Each row comes from the steps of one walk. Every step used is in the known rows, and no mark comes twice. Write the walk behind each row, first mark first.
In the rows, 128 means zero.
Known rows:
lafezu -> deveda: [186  74 120 150 124 114 144 157 142 136 159 126 161  69 133 142 130 153
 137  51]
kikot -> lunu -> deveda -> vuluk: [121 139  96 139 130 120 137 162 133 191 173 146 129 171 178 105  87 142
  90 100]
lunu -> kikot -> vuluk -> bavod -> lafezu: [127 185 129 100 120 136 173 121 132 172 171 132 148 155 141 107 188 102
 127  98]
lunu -> kikot -> lafezu -> deveda -> vuluk: [167 168  93 130 112 121 152 145  93 199 188 143 147 129 159 128 164 111
 154  98]
vuluk -> kikot -> lunu -> deveda -> lafezu: [137 176 101 124 208  73 153 172 104 182 186 156 143 131 166  88  98  94
 110  78]
bavod -> lafezu -> deveda -> vuluk -> kikot: [146  86 142 126 135  88 134 141  72 149 149 131 164 108 104 125 110 137
 153 126]
lunu -> kikot: [190 165 119 119 123 137 158 168 133 154 202 112 146 158 169 112 183 150
 122  81]
lafezu -> kikot: [174 100  97 125 106 156 129 148 147 123 124 130 155 126 136 146 143 159
 122  74]
bavod -> lunu -> deveda -> lafezu -> kikot -> vuluk: [115 117 127 124 113  83 149 179 110 162 178 115 156 105 122  88 110 130
  82 118]
lunu -> bavod: [155 123 138 128  83 124 164 166 216 156 163 127 129 161 135 149 192 213
 130  41]
lunu -> deveda -> lafezu -> kikot -> vuluk: [134 138 103 140 111 124 148 209  98 196 186 150 145 109 144 115 157 109
 121 119]
bavod -> vuluk -> deveda -> lafezu -> kikot: [105 116 204 113 168 120 128 126  85 130 171 124 142 110 120 129 124 155
  86  75]
lafezu -> deveda -> vuluk -> kikot: [165 115 114 144 148  85 123 145 131 138 144 108 178 101 116 149 143 107
 121  80]
vuluk -> bavod -> lafezu -> kikot -> lunu -> deveda: [107 111 140 106 113 114 160 121 173 140 142 160 152 100 117  95 130 101
 167  85]
deveda -> lafezu -> kikot: [138 119  96 121 104 152 111 167  96 179 132 160 140 141 139 170 128 170
  91 147]
bavod -> vuluk -> deveda -> lafezu -> kikot -> lunu: [ 93 123 189 113 170 117 129 113  86 140 164 136 135 114 133 123  99 151
  82  83]
bavod -> lunu -> deveda -> vuluk: [134 109 151 130 119  77 138 184 137 139 192  82 161 138 120  84 122 152
  77  94]
lafezu -> kikot -> vuluk -> bavod -> lunu: [108 124 105 105 103 142 143  99 169 131  93 136 161 120 107 136 144 109
 103  79]
lunu -> deveda -> lafezu -> kikot: [152 130 107 144 112 118 146 222 107 184 196 144 147 102 149 112 156 119
 131 113]
lafezu -> deveda -> vuluk: [164  90 116 150 111 113 117 144 139 143 140 109 169 110 120 162 141 143
 113  88]
bavod -> lunu -> kikot -> vuluk -> deveda: [126 153 136 106 142  91 161 130 118 140 188  98 159 135 129  83 128 144
  84  87]

Write each row's walk:
[125 160 124 117 172 111 103 141  94 181 143 128 151 206 122 157 143 139
  84  94]	deveda -> vuluk -> kikot -> lafezu
[117 122 131 115  82 112 173 129 162 157 141 150 139 129 106 132 172 175
 175  82]	lunu -> bavod -> lafezu -> kikot -> vuluk -> deveda
[110 129 104 112 102 132 153 118 168 136 112 135 164 104 110 118 152  87
 118  77]	lafezu -> kikot -> vuluk -> bavod -> lunu -> deveda
[128 140 176 121 120  73 177 136 182 154 162 128 136 107 118 128 176 136
 143  30]	lunu -> bavod -> vuluk -> kikot -> lafezu -> deveda
[140 157 134 118 171 109 101 148 121 149 144 101 160 209 121 153 157 144
  68  93]	deveda -> vuluk -> kikot
[125  98 109 118 101 124 136 139  80 163 135 154 145 136 132 107  85 139
 150 151]	bavod -> lafezu -> kikot -> lunu -> deveda -> vuluk
[126 135  73 127 100 130 137 132 171 150 124 149 153 123 150 115 117  93
 129  99]	lafezu -> kikot -> lunu -> deveda -> vuluk -> bavod
[151  90 105 144 129 129 142 142  82 206 159 182 133  94 139 151 105 158
 155  51]	kikot -> lafezu -> deveda
[121 106 227 117 184 119 138 126 105 113 187 106 141 121 124 116 130 175
  86  29]	bavod -> vuluk -> deveda
[123 134 208 106 195  99 145 132  83 149 168 126 134 133 127 114 121 126
  89  39]	bavod -> vuluk -> kikot -> lafezu
[131 198 110 113 149 136 159 136  89 187 195 137 146 155 155 120 179 124
 111 103]	lunu -> kikot -> vuluk -> deveda -> lafezu
[135 101 104 142 120 128 123 133  79 210 146 170 139 122 130 165 112 152
 138  77]	kikot -> lafezu -> deveda -> vuluk
[152 122 100 144 149  83 124 132 133 149 137 121 172 104 128 143 116 103
 116  89]	lafezu -> deveda -> vuluk -> kikot -> lunu
[140 138 121 119 110  80 148 137 110 161 180 106 158 124 131  98 116 133
 106 109]	bavod -> lunu -> kikot -> lafezu -> deveda -> vuluk
[134 144 192 113 123  85 173 146 200 135 166 109 135 141 121 126 189 160
 117  30]	lunu -> bavod -> vuluk -> kikot
[134 107 131 128 112  79 145 193 119 150 189 111 157  98 125  84 109 140
  93 114]	bavod -> lunu -> deveda -> lafezu -> kikot
[153 173 100 124 111 116 157 132 120 193 183 145 151 120 151 125 175  92
 162  91]	lunu -> kikot -> lafezu -> deveda -> vuluk -> bavod
[138 129 218 106 195  97 145 139 112 116 168  98 144 135 125 110 135 132
  74  38]	bavod -> vuluk -> kikot
[102 121 161 106 114 131 106 119 154 149 128 118 154 199 101 155 159 154
  93 116]	deveda -> vuluk -> bavod -> lafezu
[153  75 131 112 105 139 137 143  82 139 135 146 147 126 118 122 109 173
 154 122]	bavod -> lafezu -> kikot
[ 84 118 147 106 127 136 158  95 137 168 119 156 146 127 101 136 143 121
 114  77]	kikot -> vuluk -> bavod -> lafezu -> deveda
[149 121  67 134 107 136 145 150 147 152 138 154 145 112 164 109 101 117
 132  89]	lafezu -> kikot -> lunu -> deveda
[145  68 144 130 111 108 130 141  77 152 146 132 158 114 107 134 108 162
 147 132]	bavod -> lafezu -> deveda -> vuluk
[ 98 139  97 110 104 153 120 135 110 190 112 171 142 141 125 174 139 137
  84 147]	deveda -> lafezu -> kikot -> vuluk -> bavod
